Each row was made from one walk, in order. Every step used is in the known rows, and no mark comes twice. Write each row's walk.
Known rows:
H -> M -> A -> X: [ 44.7 -16.4  -1.8 -34.9  -5.5  34.9 -25.5 -27.6 -30.3 -34.0  -4.7  -5.6
   4.3  -5.6  -4.2   8.9  29.2 -22.4  -8.9 -42.4 -31.2  -3.6  20.5  56.8
  13.0]
N -> H -> M -> A: [ 50.0  -5.2   0.0 -24.7 -18.7 -14.7 -18.3 -14.3 -45.6 -26.8 -15.8  -6.7
  16.9   2.9 -21.8  -9.5   7.1  -3.9 -13.8 -19.9 -50.2 -42.1  24.9  58.2
 -17.4]
F -> N -> H -> M: [ 38.9 -38.3  -7.5  -8.5  -6.9 -44.8  -6.5  -7.4 -58.3   3.7 -16.9 -19.3
 -11.7  21.4 -28.2 -27.0  28.0 -33.0 -15.9  -2.6 -39.3 -24.1 -11.4  33.4
  -9.5]
H -> M: [ 25.4  -8.0  19.9 -22.2  -0.1 -18.6  -5.9 -20.6 -25.4  -3.6  -2.2  -6.5
  -1.6  -2.7  -5.1   2.6   8.9 -27.5 -15.6 -13.3  -9.7 -20.5  12.5  34.3
   4.0]
N -> H -> M -> V: [ 23.5  -7.8   5.6 -45.4 -20.7 -16.9 -23.4 -11.4 -28.1   8.6  -6.6  -9.2
  28.9  14.9 -12.5 -22.5  -1.0 -29.6 -15.9 -11.1 -20.0 -22.3  39.5  27.8
 -23.6]
A -> X -> H: [ 35.4 -20.6 -28.7 -23.1  14.2  21.4 -32.7 -42.0   9.7  -9.2 -26.5 -13.9
  27.0  24.4 -13.0  -2.3  35.0 -16.0 -13.8  11.2 -22.0   3.3  16.4  25.3
   6.3]
F -> N: [ 14.8 -39.5  -9.7  26.1   2.9  -3.1 -16.2   1.9 -27.8  13.3 -14.9  -5.8
   0.1  14.4 -14.9 -18.1  26.9 -14.7   8.8  -7.4  -7.3  12.9 -14.5  28.7
   5.9]
N -> H -> M -> V -> X -> F: [ 29.5 -35.9 -54.7  -1.7  -0.7  22.0  -5.0  -7.0  -8.8  12.0 -46.5  17.2
  21.2  38.4  -3.3 -19.5  -0.9 -32.8   1.9 -10.5 -34.2  38.4   3.9  30.6
  -4.1]
V -> N -> H -> M -> A: [ 57.2 -10.1 -20.3 -14.2 -18.4  -8.0 -12.3  18.5 -62.5 -33.6 -14.4  -1.4
  18.7  -1.0 -24.0   1.9  -6.8 -12.5 -28.3 -19.5 -46.2 -12.1  10.8  64.5
 -37.2]
N -> H -> M -> V -> X -> A: [ 43.6   6.8 -46.8 -27.3  -2.3  34.1 -18.6  -2.7   5.8  23.8 -38.3   7.6
  29.8  31.3 -25.9 -24.2 -11.4 -56.7   2.0  12.6 -42.2  17.1   6.2  41.1
 -19.1]
F -> M -> H: [ 14.4   2.8   9.6 -42.8 -22.1  -9.8  -1.3 -34.5 -42.2  -0.5 -22.2 -16.2
  25.1  12.3 -28.6   2.4   3.0 -17.5  -9.7  -3.8 -17.5 -17.1  21.7  35.5
  -3.4]
F -> M: [  4.7 -10.7  18.0 -12.1   6.4  -5.7 -14.5 -14.7 -32.3   0.2  -1.8   1.3
   4.4  -0.4  -9.1   9.8   4.9 -26.0  -6.3 -19.8 -13.9 -18.6  14.1  32.7
   2.9]
F -> N -> H -> M -> A -> X: [ 54.1 -48.2 -36.0 -26.3 -14.9   6.0 -27.0 -12.5 -70.6 -26.3 -17.5 -21.5
  -3.3  18.9 -25.9 -27.6  50.9 -28.7 -10.6 -30.0 -60.8  -7.4  -4.6  57.1
  -1.1]
M -> H: [ 27.0   9.0  -7.2 -22.4 -25.4  -8.1  -1.7 -35.4  -5.4   1.3 -30.0 -11.5
  36.0  20.6 -22.6  -8.6   2.8   2.6  -0.3   7.3  -3.7   4.1  26.6  26.9
  -0.2]
X -> H: [ 30.5 -12.2  -9.9  -4.1   6.5  -2.3 -22.4 -34.1   4.9  -0.1 -23.0  -6.9
  26.0  16.6 -17.2  -2.0  15.9  -2.7 -10.0  21.8 -17.7 -13.6  12.4  27.9
  -9.8]
F -> M -> A -> X: [ 21.0 -23.1  -8.6 -23.6   1.2  49.3 -34.3 -21.6 -41.7 -31.0  -4.2  -2.4
   9.9  -2.1  -8.4  13.8  29.9 -18.2   0.1 -46.0 -37.8  -2.6  18.1  54.6
  13.9]
V -> N -> H -> M: [ 43.8  -6.9 -15.2 -13.0 -10.1 -35.8   1.4  14.0 -46.2 -10.5 -15.4  -5.3
   9.4   7.5 -19.3   0.4 -10.9 -29.2 -36.5   2.7 -24.8  -7.5   3.9  36.9
 -30.6]
A -> X -> F -> N -> H: [ 40.6 -68.0 -65.2  33.7   6.2   7.2 -15.9 -20.8 -28.9   8.0 -51.1  -5.3
  -3.2  48.4 -14.2 -30.1  51.4 -23.7  10.8   1.6 -51.3  54.3 -19.1  14.4
   9.3]
X -> H -> M: [ 37.9 -16.8   7.1 -38.5   5.9 -17.4 -10.6 -38.9 -26.8  -6.7 -10.1 -16.1
   9.4   5.6 -16.7   4.2  19.8 -29.6 -30.1  14.0 -28.9 -40.4  14.0  39.5
 -10.1]
V -> N -> H: [ 34.7  -1.6 -32.2  18.9  -9.1 -22.1 -11.3  18.0 -17.5  -6.1 -28.8   0.5
  25.9  18.3 -18.9  -5.1 -12.6  -6.1 -19.9   8.3 -14.3  12.0   4.7  26.7
 -29.7]
A -> X -> H -> M -> V -> N: [ 33.3 -33.0 -35.1 -57.4 -10.1  33.4 -34.1 -11.4 -17.4  -4.0  -9.7 -11.0
  30.5  11.3  -5.3   0.2  26.2 -51.6 -39.6  -3.2 -15.2  23.6  16.8  36.6
 -25.7]

Write each row's walk:
[ 24.9 -41.2 -46.8 -13.8  -4.2   7.8 -12.8  12.4 -36.3  14.5 -24.9  -3.1
  13.2  31.6 -18.8 -42.1  19.8 -45.0  -4.2 -12.8 -26.3  17.5 -13.2  45.3
 -11.0] | F -> N -> H -> M -> V -> X
[ 43.3 -24.6 -13.0 -54.0   7.9   9.2 -21.2 -50.6 -17.6 -15.3 -12.5 -20.8
   6.3  11.8 -11.3   2.3  40.7 -38.3 -33.5   4.9 -29.7 -20.0  13.5  29.4
   3.3] | A -> X -> H -> M
[ 40.0  -3.0   6.9 -32.6  -8.9 -42.3  -7.1 -21.1 -30.4  -6.8 -12.7 -12.1
   6.3  13.1 -17.4 -11.0   2.3 -24.8 -22.5  -1.0 -29.1 -39.0  21.4  30.1
 -11.6] | N -> H -> M
[ 25.9 -67.5 -29.0   6.1 -17.3 -12.2 -12.0  -3.4 -54.9  25.2 -28.0  -6.2
   1.4  35.0 -13.0 -36.9  31.9 -41.4   1.7  -4.8 -45.9  23.9  -3.0  25.9
 -15.2] | X -> F -> N -> H -> M -> V
[ 50.5 -20.6   1.3 -31.3  -4.4   8.8 -23.3 -32.6 -38.5 -27.4  -9.2 -12.5
  21.0  -1.9 -20.4   2.6  24.9  -8.1 -18.8  -5.5 -49.4 -38.5  18.3  65.1
 -12.8] | X -> H -> M -> A
[ 24.4 -32.7 -35.9 -29.4  -9.6  24.7  -0.8 -57.1 -36.0  -2.0 -47.1  -8.3
  11.4  33.4 -13.1   6.5  32.8 -30.2  -1.5  -9.1 -37.1  33.5  13.3  21.6
  22.7] | A -> X -> F -> M -> H
[ 21.8 -39.7  -5.5 -25.2 -23.3 -17.9 -24.1  -0.4 -51.7  19.5  -8.2 -16.0
   8.5  22.7 -19.9 -39.2  27.6 -38.2 -10.1 -10.8 -30.4 -11.7   6.6  34.7
 -21.9] | F -> N -> H -> M -> V
[ 32.7 -76.1 -51.3 -14.4 -12.2  12.6 -22.9 -20.0 -49.5  18.0 -31.9  -8.7
  -0.7  40.7  -8.3 -35.7  48.3 -52.8  -1.9 -14.0 -49.0  42.6  -3.1  20.2
   2.0] | A -> X -> F -> N -> H -> M -> V
[ 23.3 -30.6 -53.1  55.0  26.7  34.7   4.3  -4.9  17.6   5.9 -52.6  27.2
   8.0  27.5   3.0   1.0  -3.0  -8.4  23.6  -5.0 -13.3  64.8 -17.2  29.7
  22.6] | V -> X -> F
[  3.6 -51.9 -45.2   1.1   0.6  56.0 -23.8   6.5 -35.8   8.7 -24.1  16.2
  15.5  17.7  10.6  16.4  16.8 -47.7  -4.8 -28.4 -17.2  74.2   3.5  25.9
  -3.3] | A -> X -> F -> M -> V -> N
[ 16.3 -17.0   1.2 -20.2 -16.9   7.7 -14.9  23.5 -27.9   7.1   2.6   5.1
  22.6  -5.0   1.1   4.3 -11.5 -38.8 -22.1 -22.5   6.8  22.5  16.7  39.7
 -26.9] | H -> M -> V -> N
[ 16.3 -50.7 -61.1  -8.0  -7.6  35.2 -26.3   4.1 -40.8   6.3 -32.7   9.0
  23.3  31.3  -3.4  -1.1  13.8 -46.2 -12.9 -17.4 -39.9  57.1  12.4  20.0
 -18.9] | A -> X -> F -> M -> V -> N -> H
[ 12.3 -14.8 -15.6 -26.2   1.0  35.8 -12.7   3.4   0.8   8.6 -10.1  14.4
  22.4   7.6   1.7  -8.0  -4.9 -35.3  -2.1 -26.2   3.2  20.2  11.4  42.6
   1.6] | H -> M -> V -> X
[ 69.3 -42.8 -63.6   4.1 -11.5  23.4 -11.7   1.5 -51.3 -33.6 -42.0   4.5
   6.4  17.6  -9.0   9.3  17.5 -25.3 -18.8 -24.3 -63.5  38.5  -2.6  51.6
 -12.6] | V -> N -> H -> M -> A -> X -> F
[ 31.6 -58.8 -44.1  52.2   4.2 -20.9  -7.9  -6.9 -37.9  17.7 -47.0  -2.5
  -1.5  42.1 -20.5 -30.4  30.3 -11.2  14.2  14.1 -46.9  33.3 -19.8  18.5
  -3.7] | X -> F -> N -> H
[  8.6 -13.2  19.9 -38.4 -12.6   3.7 -21.4 -12.9 -18.2  10.4   3.4  -0.1
  18.0  -0.2   0.1  -7.7   2.9 -32.8  -8.7 -22.9   0.2  -4.4  34.5  32.5
  -9.3] | H -> M -> V
[ 20.3 -42.9  -8.3  27.6   2.2  33.2 -13.0 -14.6 -54.0 -11.2 -22.3  15.4
   5.7   2.6  -3.1  14.9  16.0  -8.2  15.5 -31.4 -50.3   8.3   5.4  54.2
   5.9] | X -> F -> M -> A
[ 47.4 -79.4 -39.7  14.9  -0.1  42.4 -13.7 -19.2 -68.0 -15.4 -25.8  -1.1
 -22.3  13.2  -3.6  -6.6  61.9 -32.1   9.0 -39.0 -58.9  39.8 -22.8  52.3
  20.3] | H -> M -> A -> X -> F -> N
[-11.6 -13.4  15.9 -21.3  -6.3  17.3 -30.9  -6.5 -30.6  16.3   4.0   4.5
  24.7   1.8  -3.1  -1.1   1.7 -30.2  -0.6 -26.1  -5.7  -6.3  32.0  30.2
  -7.0] | F -> M -> V
[ 17.3 -19.5   9.4 -50.8 -10.4   6.4 -28.4 -32.8 -15.8   9.4  -3.2 -11.1
  32.7   6.2 -11.4  -9.5  17.7 -30.1 -22.2   4.9 -19.8 -23.8  31.7  34.9
 -21.3] | X -> H -> M -> V
[ 53.4 -21.8 -34.8 -17.4   7.7  39.3 -14.9 -18.4 -21.6 -28.9 -25.4  -0.1
  25.2   5.0 -18.7   4.4  16.1 -12.8 -11.0  -6.9 -43.7 -14.7  -3.6  73.9
  -4.3] | V -> X -> H -> M -> A
[ 48.0 -71.5 -47.6   0.0   1.2 -12.3  -7.3 -27.7 -58.0   2.9 -41.7 -12.7
 -23.0  39.8 -14.6 -26.2  52.7 -47.1  -7.1  -8.6 -59.5  26.2 -19.2  21.7
  12.2] | A -> X -> F -> N -> H -> M
[ 39.1 -77.2 -56.4  45.0   1.2  56.3 -24.6 -11.5 -39.7  -9.8 -37.1   4.9
  -3.9  22.7  -4.9 -12.6  58.9 -10.1  29.1 -30.8 -49.3  65.2 -21.6  45.6
  21.9] | M -> A -> X -> F -> N
[ 56.2 -71.2 -72.1  38.4  -6.0  30.9 -27.7 -10.6 -46.9 -13.6 -50.9  -1.5
   5.0  37.3 -17.8 -27.4  56.0  -6.8  18.8 -17.4 -68.3  48.4 -13.9  41.7
   5.1] | M -> A -> X -> F -> N -> H
[ 60.3 -42.3 -40.7 -14.2 -10.8  21.7 -15.8 -33.6 -39.4 -30.6 -38.3  -1.0
   6.6  24.3  -9.4  -5.5  31.6 -21.8  -5.2 -24.6 -70.9   8.9  14.9  45.8
   5.2] | N -> H -> M -> A -> X -> F
[ 63.2 -18.4 -40.7 -30.3 -18.0  18.5 -21.9   7.3 -47.0 -42.4 -18.1  -6.1
  16.0   4.7 -16.5   2.0  12.4 -27.8 -30.4 -27.9 -46.1   7.8   8.2  58.9
 -21.4] | V -> N -> H -> M -> A -> X
[ 27.1 -25.9 -14.9 -36.3 -15.5   5.8 -21.4   4.0 -26.8   3.7  -7.4  -5.6
  32.0   3.0 -12.0   1.6   7.1 -40.1 -37.0   8.4 -11.3   4.5  15.3  41.1
 -40.0] | X -> H -> M -> V -> N
[ 12.4 -39.1 -38.7  13.0 -10.9   5.4 -15.5  16.6 -48.7  15.1 -32.7  13.5
  26.4  25.6  -9.0  -3.7  -6.6 -32.7 -10.2  -5.3 -36.3  40.3  12.4  25.0
 -32.3] | X -> F -> M -> V -> N -> H
[ 32.6   1.7 -30.6 -20.1   5.6  59.4 -15.0  -3.8  14.2  28.7 -24.6  14.3
  19.8  15.7 -10.4 -10.6  -7.8 -59.9   9.7  -0.2 -23.4  31.7   3.3  46.4
  -3.6] | H -> M -> V -> X -> A
[ 38.0 -17.4 -29.0 -25.1  20.2  10.8  -5.6 -25.9  -6.1  -9.4 -27.2  -2.0
  10.5  13.9 -15.3   0.5  14.6 -31.8 -20.8  10.4 -26.4 -11.5  -6.1  48.1
   1.2] | V -> X -> H -> M
